Each row was made from one small tree. Brackets hold a mark, then the marks that hang from it, in alphabetical order. Every link used is in the known rows. Write each row's tree.
In the rows, 128 means zero.
Known rows
[G [M F]]: [122 126 109 125 135 138 145 160 112 122 109 107 171  88 110 126 107 100]
[U C F G T]: [184 129  86 111  97 225 142  96  60 161  92 195  73 107 150 141 138 221]
[T M]: [136 133 117 132 156 136 136 102 131 112 135 130 115 109 129 129 125  74]
[U F [G M] T]: [150 128  83 128 116 223 144  95  77 146  98 173 131 105 140 127 126 157]
[M F G]: [106 125 106 137 116 131 145 185  93 137 111 136 141 103 136 137 130 179]
[C [U F G]]: [ 94 141 115 134 133 185 157  87  85 160  94 128 134  88 157 121 134 129]
[C [M F G]]: [108 116 102 122 131 138 157 180 103 118  97 119 160  85 132 132 105 154]
[C U]: [ 92 138 149 126 142 149 149 107 123 145 104 103 136 116 145 122 120 101]
[F [U [T M]]]: [133 138 112 125 140 178 161  93  96 129 139 157  92 119 166 121 123  73]
[C M]: [127 119 122 114 142 135 141 129 135 110 113 111 149 109 124 124 102 107]
[C [U T]]: [110 141 145 120 142 183 155  96 120 153 102 126 115 134 159 129 128 126]
[C [U G [T [M F]]]]: [108 154 123 120 168 200 169  87  85 146 108 137 100  85 174 130 137 102]
[M [C [U F]] G]: [109 141 124 133 102 192 165 167  58 147  86 148 144  90 147 126 124 198]
[T [M G]]: [120 126 113 141 138 148 136 122 110 118 123 152 115 111 139 129 123 116]
[G [M C F]]: [142 139 118 113 122 152 150 196  82 111 111 120 169  72 106 123 110 134]
[M C [F U] G]: [113 143 114 124  93 156 169 220  30 131 121 156 135  74 155 121 125 184]
[F [U G [T M]]]: [130 144 111 122 138 197 155  77  66 134 141 179  79 106 183 114 134  90]

Write each row's tree
[160 140 111 104 118 215 154  79  46 139 124 193  52  97 178 118 125 121] -> [F [U C G [T M]]]
[111 135 100 141 145 217 174  87  95 157  85 148 116 105 163 138 123 127] -> [C [U F [T [M G]]]]
[151 128 110 101 110 178 136 143  60 133  93 148 122  68 125 122 113 156] -> [U C [G [M F]]]
[115 130  97 140 146 138 152 155 100 120 119 138 126  85 137 137 125 120] -> [T [M F G]]
[128 143 116 113 113 160 167 192  56 117 118 125 166  63 125 111 105 105] -> [G [M C [F U]]]
[140 121 121  98 110 163 157 127  82 126 107 135 114  91 145 113  90 108] -> [F [U [C M]]]
[101 134  96 140 138 146 168 150  73 126 127 143 123  76 156 125 120  92] -> [T [M [F U] G]]
[129 158 116 125 149 196 164 105  66 128 110 145 118  61 149 122 131 108] -> [T [M [C [U F G]]]]
[189 121  87 113 100 205 148 112  93 156  90 171  88 121 133 149 125 201] -> [U C F T]
[ 88 139 146 121 138 184 144  93  90 141  94 119 148  92 149 105 114  92] -> [C [U [G M]]]
[128 139 117 124 102 146 151 224  60 125 114 151 138  85 133 135 133 217] -> [M C F G]
[153 127 110 114 107 207 159 110  58 140 112 189  66 111 170 126 112 140] -> [F [U C [T [M G]]]]
[ 83 143 133 120 144 176 157 119  82 144  91 106 158  71 147 112 117  97] -> [C [U [G [M F]]]]
[150 139  99 125 160 163 156 121 119 125 129 142 103 107 142 146 134 109] -> [U [T [M F]]]
